Known rows, with every way that one mark hangs from another:
bura{razega{pige vamom}}: [  0.4  31.8 -28.8  -4.5 -25.4 -38.8 -19.2 -14.9  -5.9  21.8  16.9 -20.0
 -25.5  20.3   6.4 -13.5  15.5   5.3 -26.3   1.8]
bura{razega{nuzu{duna rufug zeza} pige vamom}}: [ -1.6  19.2  -8.8  -5.4   0.2 -31.7  -8.4   6.7  -7.7   1.3  23.7 -12.2
 -23.2 -26.7  -1.9 -11.1  24.4  13.0 -13.9 -10.1]
razega{bura nuzu pige}: [ 53.4  10.8 -27.0  -1.5   1.8  -4.0  45.1 -18.9 -38.1   2.6  42.3  -1.5
 -35.3   9.9  46.9  38.4 -36.8  -4.1 -14.5   7.2]
razega{bura vamom}: [ -6.1   8.9 -37.9 -37.8  -8.0 -11.5  15.5 -25.0   3.5  19.7  33.0   5.0
 -35.8  11.5  17.7  24.5 -16.6 -24.7 -36.5  -2.5]
pige{razega{bura}}: [ 16.3  22.8 -15.6 -11.5 -22.5 -25.3 -10.6 -13.3  23.1  20.9  26.1   3.8
 -41.3   9.9 -11.5  15.4  -6.8 -21.3 -28.1  11.0]
gavef{duna}: [  0.0  25.8 -12.0 -29.1   2.6  -1.8 -10.6  -0.6  63.9 -25.3  19.0  -5.6
 -38.3 -10.8 -46.3 -19.7  32.4 -31.3 -20.3 -14.2]
nuzu{rufug}: [ 22.7  17.2 -11.1 -21.7   6.2 -13.9  -6.1  11.9  27.7 -38.0  53.8  -5.3
 -28.9 -37.8 -43.7 -20.8  59.8 -31.2 -16.0 -24.1]
nuzu{duna{gavef} zeza}: [-27.9   5.7  29.2 -46.3  17.9   9.3 -31.0  15.2  61.6 -33.8  -9.0  14.1
 -20.0 -61.3 -46.1 -45.8  44.8 -31.7   6.8 -31.3]
razega{bura nuzu{duna zeza} pige vamom}: [ -4.4   6.0 -19.2 -17.1  30.1  -8.3  30.4 -26.6 -37.2  16.5  14.4   9.4
 -10.4 -22.1  51.6  32.1 -42.1   1.0 -22.4  -3.7]
vamom{razega{bura nuzu{rufug zeza} pige}}: [ 15.2  12.0 -45.1 -23.5  -4.3 -17.8  34.1 -14.2 -14.7   0.7  21.3 -19.4
 -29.2 -22.4  27.2  28.9 -28.5 -21.2 -36.2 -17.1]
pige{razega{bura nuzu{duna zeza} vamom}}: [ -7.7   8.2 -11.3  -8.7   2.5 -20.6   0.4 -14.7  13.0  26.1  22.0   4.7
 -31.7 -19.1  -1.5  23.8 -28.6  -5.5 -27.3   1.2]
bura{razega{nuzu{duna rufug} pige vamom}}: [  7.0  22.8 -18.2  -0.1  -3.8 -33.3   3.2  15.4 -11.7   4.6  30.2 -10.7
 -24.9 -14.5  11.7   6.3  30.4  14.8 -19.9  -3.9]
bura{razega{nuzu{duna zeza} pige}}: [ 18.6  19.5   0.2   0.2 -18.4 -25.0  -9.4   9.1   6.1  -5.7  19.9 -16.7
 -27.0  -9.8  -3.1 -18.1  12.6   6.8   6.0  -6.8]
vamom{razega{bura nuzu{duna zeza} pige}}: [  3.4  13.1 -41.8 -23.7  -9.7 -16.6  30.1  -9.3  -6.0   8.8   3.2 -13.4
 -20.3 -16.0  43.5  31.2 -36.8 -21.7 -29.3 -18.3]
vamom{razega{nuzu}}: [ 16.9   5.4 -56.0  -8.5 -25.3 -15.1  23.5  -2.8  19.9  -1.4  33.9 -37.7
 -29.9  -6.5   6.4  11.7 -19.2 -23.1 -23.5 -32.2]
rufug{nuzu{duna{gavef} zeza}}: [ -2.7  -1.6   1.8 -49.6  33.6   4.0 -28.7  16.7  39.5 -56.0  22.5   6.4
   0.4 -69.8 -55.0  -3.1  66.5 -34.3   2.9 -38.4]
razega{bura}: [ 22.6  12.6 -19.0 -36.1 -21.4  -3.3  14.7  -8.5  19.9  -3.4  37.6   6.9
 -44.8  10.9   3.0  14.6  -4.2 -32.7 -15.1  -1.0]

Rows:
[  2.8   9.6 -12.7   4.5  12.4 -26.7 -14.4 -19.9  12.2   9.2  41.4 -14.9
 -27.5 -34.0 -38.2  -5.8  -3.5  -1.1 -27.8 -11.3] | pige{razega{nuzu{rufug zeza} vamom}}
[ 12.9  16.1 -51.8 -16.7 -14.6 -17.3  39.6  -0.4 -10.2  12.7   7.8 -12.6
 -22.0  -2.6  55.9  48.5 -31.1 -19.0 -35.1 -12.6] | vamom{razega{bura nuzu{duna} pige}}
[  0.8  26.0 -41.5 -21.7   7.9 -21.4  15.7 -42.6 -37.2  31.9  14.1   5.8
 -17.4  21.8  51.1  30.9 -27.9 -12.1 -47.8   8.1] | razega{bura pige vamom}
[ 38.4  21.0 -18.4   8.3 -28.0 -27.2   0.3   2.1  -5.0   1.6  37.3 -24.6
 -36.4  13.6   2.3  -6.8   8.8  10.6  -3.4   0.9] | bura{razega{nuzu pige}}
[  6.9   4.8 -49.4 -27.5 -25.9 -10.0  39.5  12.3  17.6   4.3  22.9 -11.8
 -36.3  -9.9  32.7  44.2 -23.4 -28.1 -27.1 -21.1] | vamom{razega{bura nuzu{duna}}}
[ 11.1   7.6 -27.2  -2.5 -30.5 -24.2   2.7   3.0  12.7  10.4  46.3 -25.7
 -44.1   6.1 -10.9  -5.1   7.3   9.3 -10.4  -7.6] | bura{razega{nuzu vamom}}
[ -3.5   7.6 -12.5 -23.6  44.8 -10.2  32.6 -11.9 -39.3   2.2  24.5  16.2
 -13.2 -46.8  40.1  35.9 -14.8  -1.1 -30.4  -7.6] | razega{bura nuzu{duna rufug zeza} pige vamom}
[ -7.0   9.9  -6.1 -13.3  12.7 -22.2   2.3  -5.2  11.0  16.6  29.9   9.8
 -33.4 -36.1  -8.8  25.3  -6.7  -6.1 -31.6  -0.5] | pige{razega{bura nuzu{duna rufug zeza} vamom}}
[ 11.3   8.3 -26.4   0.5  -8.9 -22.7  10.9 -21.3   0.5  33.3  38.6  -3.0
 -41.0   4.4   5.9  35.7 -31.7  -0.9 -35.5   7.7] | pige{razega{bura nuzu vamom}}
[ -4.0   9.4 -10.4 -13.3  12.7 -15.3  13.1   7.8   9.8  20.5  27.1  18.1
 -42.3 -31.8   1.2  42.9   7.2  -2.4 -40.0   4.3] | pige{razega{bura nuzu{duna{gavef} rufug} vamom}}
[  6.0  27.6 -58.6 -24.9 -25.9 -24.8  19.0 -20.3  -4.3  19.0   3.7 -16.2
 -24.8  15.7  44.4  29.1 -26.8 -30.5 -46.2  -9.1] | vamom{razega{bura pige}}
[ 43.2   7.1  -5.6 -18.5  23.3  -4.5  33.4 -17.4 -33.0 -17.6  43.6   3.4
 -33.1 -32.5  15.0  18.4 -15.4  -9.4 -12.3  -2.6] | razega{bura nuzu{rufug zeza} pige}
[-16.3  14.1  25.2 -44.0  26.8 -11.1 -27.9  27.0  49.6 -51.7  19.8  11.3
  -7.7 -84.8 -59.5 -42.2  69.9 -38.1   3.4 -38.5] | nuzu{duna rufug zeza}
[ 33.0  11.0 -17.5   1.4 -17.6 -18.1  10.4  -8.7  13.3  17.7  41.1  -2.3
 -48.1   3.9  -5.2  30.2 -23.4  -7.8 -19.8   8.5] | pige{razega{bura nuzu}}
[ 23.9   7.4  -4.9  -5.6 -13.4 -15.9   0.8 -18.2  17.3  13.3  37.0  -3.3
 -44.6  -9.5 -18.9  12.2 -28.7 -10.2 -14.1   4.0] | pige{razega{bura nuzu{zeza}}}
[ -4.1   9.4 -13.5  -9.2   1.4 -13.8  10.0  -2.0  12.3  28.9  21.0  13.1
 -40.6 -12.4   9.8  40.7 -13.4  -0.7 -35.4   7.0] | pige{razega{bura nuzu{duna{gavef}} vamom}}
[  7.8  10.9  12.9  -4.3  13.8 -13.5 -14.5  11.6  33.7 -10.8  27.2   2.0
 -33.4 -52.8 -44.3  -8.1  24.4  -6.9 -12.6 -11.4] | pige{razega{nuzu{duna{gavef} rufug zeza}}}
[ -2.1  -2.9 -29.6  -0.4  15.0  -7.5  19.7   3.6   8.8  -2.2  42.0 -10.5
 -14.6 -25.6   5.8  11.2  -2.4  -2.4 -11.8 -26.9] | razega{nuzu{duna} vamom}
[ -0.1  12.9 -21.6  -3.1  -3.4 -22.9  10.1  -7.1   7.1  30.7  28.1   6.6
 -33.2  -7.6  11.1  41.2 -22.2  -2.5 -33.0   5.9] | pige{razega{bura nuzu{duna} vamom}}
[  2.6   3.8 -16.2  -7.9 -26.8 -22.7  -8.0  -6.5  16.8   6.9  40.6 -28.5
 -42.1  -5.0 -22.7 -19.6   0.0   7.0  -4.5 -12.4] | bura{razega{nuzu{zeza} vamom}}
[-12.6 -11.3 -14.3 -34.0  13.9   2.1  31.4  -8.6   2.8   5.5  32.5   9.1
 -30.1 -30.4  18.6  27.7 -31.8 -11.6 -12.6 -15.8] | razega{bura nuzu{duna zeza} vamom}
[ -2.2  18.1 -13.0  -1.8  -9.0 -30.9  -9.8  -2.7  -4.5  11.3  17.6 -17.3
 -21.0  -8.1   6.4 -12.4   4.6  13.1  -9.0  -6.6] | bura{razega{nuzu{duna zeza} pige vamom}}
